What can hang from each mark
D: P S X
T: N X
N: D P S X
X: D N P S T
P: C N
S: D N
C: P

(in the rows, 128 means zero)
Known rows, with every way that one mark hangs from another
P[C N]: [143 142 136 148 144 168 113 139 148 123 144 112 156 132 110 148 157 137
 129 153 120 152 135 141 106 153 116 156 153 112 135 110 112 169 107 165
 112 107  94 126  84 110  90 147 144 133 158 173 165 163 139 159 150 109
  98 124  83 147 133 161]
P[N[D]]: [142 159 144 119 118 165 137 134 127 123 135 119 153 141 104 124 177 119
 156 145 121 136 135 138  91 142 106 179 168  86 158 114 129 145 110 164
 136 110  79 114  84 125  90 150 145 157 183 184 156 168 130 131 141 122
 106 112  87 147 146 155]
X[D N[P[C]] S T]: [140 123 203 150  93 132 104 144 170 185 193 121 160 128 113 185 164 117
 104 160 118 124 137 154  72 152  97 112 208 128 205 127  87 138 129 176
 114  79  82  90  80 130  77 182 140 121 160 138 151 178 172 181 134 109
 144 129 101 162  95 166]
C[P[N[D X[S T]]]]: [130 175 192 147 104 153 109 162 154 173 172 146 144 167 127 168 183 112
 136 141 121 104 121 147  89 153  83 134 199  81 192 115 115 128 104 163
 111  86  66 105  55 122  66 166 138 128 172 166 162 165 169 151 129 110
  91 128  84 148 130 173]
X[D[P[C]] N S T]: [118 113 194 163 120 117 102 138 166 184 186 104 138 127 118 190 187 137
 134 156 112 117 127 150  88 171  73  95 184 143 210 124 121 155 114 168
 128  89  83  93 101 123  88 176 139 116 127 134 149 172 161 174 130 114
 136 127 100 182 112 159]
S[N[D[X]]]: [111 168 155  79 128 155 135 138 136 159 139 122 117 125  84 112 187 126
 137 146 110 108 155 162  78 149 100 177 169 115 142 149 113 153 110 171
 118  99  72  98 102 137  89 147 145 163 179 179 132 170 124  96 125 118
 102 114  70 161 142 145]
S[D N[P X[T]]]: [106 210 163 104 128 145 137 140 118 186 166 143 128 145  88 152 134 136
 118 139 132 119 157 176  83 147 102 150 196  99 160 155  73 133 115 164
 111  59 102 114  79 152  85 157 146 110 178 166 165 162 180 123 101  94
 128 120  65 173 107 149]
N[X[S]]: [128 134 156 151 127 181 121 146 151 159 179 146 161 147 108 159 156 115
 125 131 104 107 129 151  59 149 134 120 168 110 142 142 116 159  92 160
 107  86  62 105 101 133  89 131 130 134 177 159 120 154 148 150 122  87
 104 145  82 164 123 144]
T[N[D P[C] S]]: [154 179 158 118  97 212 158 142 128 160 166 110 131 139  88 158 173  87
  98 139 128 130 148 152  86 160 116 154 184  95 179 113 100 146 147 168
 128  78  82  96  59 120  71 171 136 174 165 137 132 154 118 154 132 106
 135 117 104 180 125 171]
X[P T]: [117 148 158 122 129 131 115 121 155 150 188 134 156 137 102 125 153 116
 161 145 102 127 131 136  93 132 109 122 178 121 138 141 122 141  87 152
 118  82  81 120 109 153 114 132 145 120 170 166 138 175 157 156 143 125
 130 106  77 174 120 160]
P[C]: [132 140 134 133 149 177 112 122 158 136 169 113 148 125 103 138 155 120
 134 149  96 129 135 141  90 146 124 148 138 121 123 120 109 176 106 168
 105  91  85 119  92 123  99 128 142 129 152 164 140 173 132 158 142 105
 102 121  80 159 124 150]
S[D[X] N[P[C]]]: [109 181 173  96 148 157 118 152 141 173 140 119 111 137  95 134 158 141
  97 154 123 121 165 172 105 163  95 165 175 125 139 157  64 154 129 172
 119  73  93  97  98 134 104 159 156 142 168 159 164 155 145 121  96 106
 114 115  69 160 108 134]
C[P[N[D S X]]]: [144 188 154 141  93 209 138 169 135 169 142 135 133 146 112 155 190 111
 136 133 121 125 118 145  95 152 103 162 182  58 177 113 110 134 104 158
 124 105  88 101  70 126  85 128 116 148 181 165 147 160 162 142 125 113
 100 111  98 164 138 170]
D[P]: [110 153 141 124 150 167 119 127 144 141 145 109 125 144  95 132 173 126
 162 123 118 121 128 146  92 163 100 134 141 112 140 129 139 152  91 140
 136 104  92 109 123 126 122 127 138 146 142 161 123 188 128 127 127 119
  98 123  78 173 141 140]
N[D[P[C]] S X[T]]: [122 206 169 151 117 184 143 135 127 204 207 116 118 139  99 173 184 125
 113 142  97 106 123 179  78 159  90 117 156  98 193 116 128 150 146 170
 100  59  99 103  59 116  61 176 117 131 112 138 133 159 158 142 109 101
 117 111  92 208 114 145]
N[P X]: [128 169 165 121 116 196 123 133 135 156 161 138 157 157  98 134 143 105
 112 133 114 119 131 162  70 139 137 141 179  85 136 134 101 134 113 157
 115  83  87 103  87 131  89 139 126 154 175 163 132 167 148 131 105 100
 105 135  85 163 118 146]
T[N[D[S X[P]]]]: [ 99 146 194  80 128 157 135 136 129 159 142 122 120 174  72 124 200 113
 142 144 111 122 145 132  80 155  98 146 171 117 144 146 142 136 119 134
 151  89  37  94 111 131  84 156 135 181 166 127 103 151 101 135 117 124
 143 116  83 162 136 138]
T[N X]: [132 143 170 111 150 179 128 140 125 113 144  98 153 125  60 129 164 114
 136 122 154 130 157 136  76 167 106 166 165 117 118 128 119 185  77 152
 120 100  62 127 102 121 103 121 153 183 158 147 102 161 105 142 160 101
  92 139  84 163 144 166]
X[D[P] N S]: [124 104 177 141 112 138 106 145 161 165 151 118 139 131 108 176 201 127
 159 138 121 114 125 149  72 170  90 116 194 132 202 133 130 146  91 158
 151 102  77  80 131 125 107 144 129 147 162 139 135 178 145 150 124 116
 122 126 101 171 129 146]
T[X[P[C N]]]: [141 141 197 141 140 168 107 148 139 121 172 103 176 130  89 133 178 136
 113 165 141 147 145 125 118 169 112 164 180 120 114 115  92 159  79 170
 122  83  75 136  92 127 102 146 156 150 146 164 154 140 149 167 154 122
 105 122  80 147 131 158]
C[P]: [134 144 133 116 140 177 111 143 174 138 141 126 128 140 112 131 165 110
 167 128 105 128 123 129  97 147 107 151 149 103 125 114 109 156  76 153
 128 108  81 110 106 135 127  96 139 136 178 168 123 192 150 147 137 119
  91 117  83 153 137 158]
N[D[S] P X[T]]: [109 213 180 108  93 185 145 123 127 188 176 137 137 175  93 143 167 103
 115 139 102 104 136 168  69 140 107 130 179  81 159 129 112 114 154 147
 119  71  70  94  57 125  60 176 109 137 158 155 125 176 163 133  93  99
 139 132  78 169 127 121]
T[X[N]]: [134 128 167 126 125 167 118 131 155 143 145 111 162 124  71 134 168 129
 143 135 130 128 146 149  74 152 107 152 171 116 127 137 102 165  79 152
 119  98  68  97 109 137 116 122 144 161 176 164 115 170 137 132 166 112
 109 132  93 166 141 163]
P[N[S[D]]]: [126 168 126 140 124 159 160 156 144 145 119 133 132 133 124 159 180 138
 152 128 129 142 142 143  94 153 108 162 166  86 160 146  93 167  98 150
 137 100 114 125 108 137 120 127 135 121 193 158 160 162 160 147 131 112
 125  99  85 182 139 161]
N[D[P[C] S] X[T]]: [103 197 182 131 136 172 125 111 130 195 183 107 118 165  93 171 181 135
 120 153  90 110 125 172  84 170  88 120 132 119 167 113 134 145 155 146
 112  67  75 100  59 116  44 181 112 122 107 135 125 165 156 145  96  98
 132 133  75 182 127 115]
C[P[N[S X[T]]]]: [124 192 156 155 109 175 123 164 157 172 161 137 136 149 124 164 168 126
 121 123 119 132 117 147 105 142  96 130 183  74 175 125 107 148  88 149
 101  99  97 117  74 126  96 131 118 107 156 157 144 175 201 155 140 103
  99 120  87 185 132 181]
X[D N[P]]: [134 125 165 116  99 155 121 137 148 155 135 116 157 130  94 149 172 104
 146 140 117 129 144 149  76 132 117 153 200 103 184 135  91 138 105 163
 142 102  90  87 111 137 101 137 124 153 187 165 154 180 157 144 134 123
 131 112 106 155 119 162]

Rows
[144 157 150 152 141 185 116 137 135 137 148 121 161 140 104 156 153 143
 111 158 113 141 129 148  99 150 132 157 151  98 140 110 110 170 104 166
 105  89  82 117  72 105  66 153 132 132 148 167 173 152 150 143 128 100
  99 130  96 144 122 159]
P[C N[X]]
[115 173 148  90 117 190 141 123 150 144 135 131 116 137  87 129 159 109
 108 135 136 125 151 149  97 157 129 150 176 119 120 140  99 133 125 145
 133 105  76 101 110 133  95 133 128 134 173 158 127 183 161 130 117  82
 129 147  47 161 142 114]
D[S[N[P]]]
[147 151 192 134  87 148 114 144 165 192 204 124 162 147  99 181 156 105
 107 160 112 116 140 150  75 147 102 118 210 117 201 116  96 123 151 182
 119  68  70  76  58 130  69 206 147 141 173 155 148 167 144 160 132 108
 150 133 109 162 105 165]
X[N[D P[C]] S T]
[121 137 182 145 142 106 112 145 169 181 214 141 146 144 115 173 159 131
 142 158 102 125 142 139  97 165 105 115 170 141 158 144  90 153  97 168
 117  54  77 122 100 149 116 159 174  91 170 145 152 146 160 186 121 105
 145 106  86 175  96 144]
X[P[C] S[D] T]
[126 148 192 159 128 144 102 146 156 186 239 147 167 147 116 172 150 129
 103 157  98 111 128 150  79 153 129  96 184 130 158 136 115 149 101 172
  93  58  67 113  76 144  75 163 144 107 150 139 136 140 169 180 122  95
 128 133  81 175  97 152]
N[X[P[C] S T]]
[126 180 173 125 134 130 129 149 153 178 190 136 122 129 113 170 144 124
  95 151 133 113 160 162 103 173 101 135 197 135 168 143  67 144 128 177
 117  65  95 113  79 141  96 178 180  99 170 158 154 163 175 158 116  86
 138 125  66 163 104 141]
X[S[D N[P[C]]] T]
[120 131 164 129 134 127 124 141 156 164 176 152 146 147 110 154 169 121
 159 134 113 123 144 133  78 162 111 131 188 122 144 156 104 154  81 159
 149  75  77 112 136 156 131 118 157 123 204 154 138 146 148 160 110 115
 133 108  86 167 105 137]
X[P S[D]]
[117 168 196 112 146 200 135 131 116 143 153  72 110 148  59 150 210 116
 117 144 134 117 153 152  99 199  76 159 137 140 143 104 137 165 136 139
 142  85  52 111  81 101  71 173 141 189 112 121  95 150  97 147 120 105
 123 144  81 165 143 132]
T[N[D[P[C] S]] X]
[103 174 178 135 118 150 116 153 147 169 136 123 134 152 130 157 192 133
 142 134 104 127 115 147 108 154  85 139 169  95 172 117 113 144  95 147
 122 113  77 124  90 122  71 127 117  98 153 148 155 176 197 171 123 115
 120 129  71 152 133 147]
C[P[N[X[D[S] T]]]]
[144 161 197 137 106 209 150 161 118 149 161  89 141 108  84 160 197 100
  82 136 140 128 152 149  86 186 105 161 187 116 166 118  84 169 114 177
 110  92  90 123  81 118  87 155 143 171 141 125 124 156 138 177 140 109
 134 120  92 181 119 165]
T[N[P[C] S] X[D]]
[122 158 175 118 141 151 137 155 140 145 164 131 133 112  89 147 181 135
 132 127 148 105 165 154  78 186  91 162 182 132 132 161  78 173  72 167
 124  87  73 124 117 149 122 128 175 131 187 161 127 148 145 138 129  84
 110 133  62 167 130 143]
T[X[S[D N]]]
[125 151 191 156 107 137 101 174 154 169 163 134 150 149 144 175 181 128
 135 138 116 112 117 143  97 154  79 127 196  94 197 115 112 143  75 161
 113 106  88 120  81 126  77 148 139 111 166 155 164 168 189 175 129 113
 102 129  79 148 123 167]
C[P[N[X[D S T]]]]
[ 99 164 144  87 152 136 130 150 140 164 121 130 104 128  90 129 169 147
 151 138 124 113 157 166  87 155  94 167 153 123 138 170  91 167  93 161
 126  91  88 110 127 146 124 126 156 129 184 163 145 163 144 105 120 110
 105 106  65 171 130 143]
S[D[X] N]
[109 190 151  98 114 206 142 128 137 170 149 147 131 146  83 140 155 118
  82 135 124 115 148 163  89 150 134 146 184 110 128 143  95 134 124 141
 122  97  76  96  96 134  73 135 113 135 173 161 131 163 163 128  96  83
 131 157  59 159 135 118]
D[S[N[P X]]]
[152 170 212 116 110 194 133 151 135 155 196 117 144 118  82 141 182 100
  69 153 140  96 162 158  78 190 106 166 213 125 141 122  68 144 127 194
 112  75  62 104  62 133  69 181 164 165 165 166 129 149 138 150 120  89
 109 149  68 160 129 133]
T[X[S[N[D P[C]]]]]
[132 154 171 148 134 157 106 185 152 165 140 148 137 162 134 172 173 130
 141 131 129 121 128 138  97 165  95 142 178  82 168 134  91 152  74 153
 133  93  75 112  98 128 100 121 149 124 194 150 159 148 166 153 104 104
  95 118  92 137 122 166]
C[P[N[X[S[D]]]]]
[139 103 189 146 122 144 109 139 166 157 195 129 156 127 124 163 186 113
 132 158  93 116 132 134  84 169 117 127 185 136 165 128 104 164  89 189
 123  83  78 119 109 133  93 134 152 127 162 145 143 147 151 190 119 113
 133 114  89 162 103 141]
X[D P[C] S]
[139 127 159 110 105 146 113 125 149 160 161 134 158 145  77 138 178 117
 170 156 110 129 143 128  72 128 113 150 194  94 161 127 117 132  92 169
 157  79  68  81 104 152  97 136 143 164 195 164 146 158 132 133 140 137
 140 104 105 159 130 168]
X[N[D] P]
[106 176 184 105 115 124 108 164 155 163 141 111 126 166 118 123 188 129
 152 144 117 122 126 142 110 137  61 160 177  89 177 123 117 131 107 154
 115 111  79 112  74 118 101 169 146 147 161 173 160 183 150 133 142 135
  83 101  83 159 136 176]
C[P[N[D[X[T]]]]]
[114 142 161 146 164 145 112 145 153 169 169 122 118 151 119 180 175 136
 140 147 115 113 132 153  95 185  90 121 145 138 163 129 109 167 115 154
 136  74  90 110 106 125 109 142 157 123 144 142 137 154 139 159  94  98
 113 123  85 172 113 131]
X[S[D[P[C]]]]
[ 98 145 161 104 130 138 138 119 134 139 140 100 125 135  94 150 177 117
 161 128 114 131 147 147  89 160  95 132 154 135 167 135 143 168 109 136
 128 107  67 124 109 123  82 139 137 119 151 130 117 182 139 168 143 109
 149 124  70 168 144 148]
X[D[S] T[N]]
[134 151 159 167 121 171 131 146 136 155 142  94 120 117 124 173 204 136
 120 149 117 140 123 152 109 183  91 148 164 112 192 110 115 168 114 168
 120 104 118 121  98 107  94 152 117 127 128 142 163 171 163 166 128 113
 111 106  88 188 132 149]
X[D[P[C N[S]]]]
[120 180 182  86 119 176 122 141 134 165 152 111 121 142  82 127 175 118
  88 165 116 114 152 170  94 151 100 172 183 115 149 130  88 140 144 185
 109  83  86  85  71 118  79 181 143 168 163 169 146 168 127 117 109 109
 110 119  79 157 125 146]
S[N[D[X] P[C]]]
[141 164 131 156 137 171 147 158 155 148 133 125 128 120 127 171 177 141
 129 147 119 150 142 148 111 160 117 160 152  97 156 133  91 176 112 156
 119  91 110 130  97 122 114 134 142 110 175 151 170 151 159 156 132 102
 122  93  86 178 117 161]
P[C N[S[D]]]
[114 151 163 134 125 176 137 140 129 145 122 127 148 138 118 151 191 137
 127 144 114 126 126 153  92 154 114 155 159  99 157 127 118 159 106 144
 126 114  81 123 104 113  72 135 107 127 160 152 149 158 168 150 105 104
 119 129  72 147 138 128]
P[N[X[D[S]]]]
[ 97 159 197 116 112 149 108 136 179 201 152 111 129 164  92 153 160 130
  84 160 104 128 135 159  90 133 106 109 174 134 157 148  95 134 150 144
 102  86  71  72  89 120  82 186 117 135 145 131 132 185 157 143 125 105
 143 140  85 176 111 133]
D[S X[N[P[C]] T]]
[ 99 152 174 122 134 115 116 148 171 163 182 139 122 131 105 134 165 135
 112 131 117 100 141 167  78 159  95 124 184 150 150 172 111 156 103 162
  92 105  72 101 108 145  99 165 152 119 163 160 121 183 157 132 145  87
 104 138  56 178 126 150]
D[X[S[N] T]]
[119 173 153 117 120 201 142 118 124 165 147 134 138 153  91 139 185 113
 139 138  94 104 139 158  62 149 118 149 145  88 138 130 129 151 128 148
 123  85  62  97  90 124  68 141 115 145 169 157 114 164 138 128  98 101
 128 133  75 169 138 117]
N[D[S] X]
[115 154 204 171 136 147 112 140 142 186 212 112 136 138 126 185 186 136
 110 149  98  96 126 171  78 180  89 101 163 138 198 122 125 166 114 177
 100  72  86 115  84 112  71 173 130 106 116 130 142 166 171 179 100 103
 112 125  88 177 103 138]
N[X[D[P[C]] S T]]
[137 179 144 140 128 191 148 146 150 176 157 124 129 136 113 168 166 111
 109 142 116 134 146 158  92 159 120 144 165 100 154 139  66 158 133 160
 120  69 118 108  89 124 112 136 140 125 172 149 147 161 162 155 105 101
 137  94  87 189 101 141]
N[P[C] S[D]]
[ 91 129 196 123 127 116  97 135 191 198 174 120 138 165  94 152 170 149
 117 166  93 137 129 144  91 139 108 100 170 150 146 155 114 141 123 138
 114  77  61  86 109 138  92 164 125 125 143 128 136 162 161 154 135 118
 154 122  90 181 107 144]
D[S X[N P[C] T]]
[111 132 169 126 113 115 116 123 149 156 187 118 157 121 113 137 177 118
 174 153  99 127 135 134  91 145  99 132 187 117 162 134 115 138  84 171
 126  86  86 128 118 153 109 129 145 113 162 163 144 172 172 170 136 134
 140  93  82 177 115 154]
X[D P T]
[138  96 177 152 119 149  91 146 184 167 189 133 174 139 102 171 163 122
 126 160 108 133 135 130  80 151 126 113 194 134 160 137 107 154  89 168
 130  77  61  82 110 146  96 144 151 140 181 140 142 146 146 166 143 111
 140 128 108 163 107 166]
X[N P[C] S]
[124 154 168 113 111 160 132 130 137 142 139 133 144 155 101 134 199 120
 153 144 114 135 132 126 100 154 109 161 182 103 143 122 129 127 114 146
 152 103  68 111 101 132  85 152 130 147 179 161 142 153 143 144 118 123
 137 114  80 147 143 130]
X[P[N[D[S]]]]
[140 170 158 155  98 189 129 177 145 164 130 133 133 131 132 165 201 121
 137 135 116 127 110 143 100 153 105 159 179  68 183 119  99 154  72 164
 123 116 103 122  92 121  98 106 113 122 174 158 164 168 187 161 130 120
  96 109  91 174 130 170]
C[P[N[S X[D]]]]
[126 137 193 109 137 166 119 139 120 127 161 105 156 132  60 131 174 114
 147 130 139 135 160 132  90 167 108 157 186 125 118 136 118 160  63 149
 135  84  55 119 110 144 115 128 160 182 162 140 108 146 115 151 155 116
 114 129  86 159 138 174]
T[N X[P]]
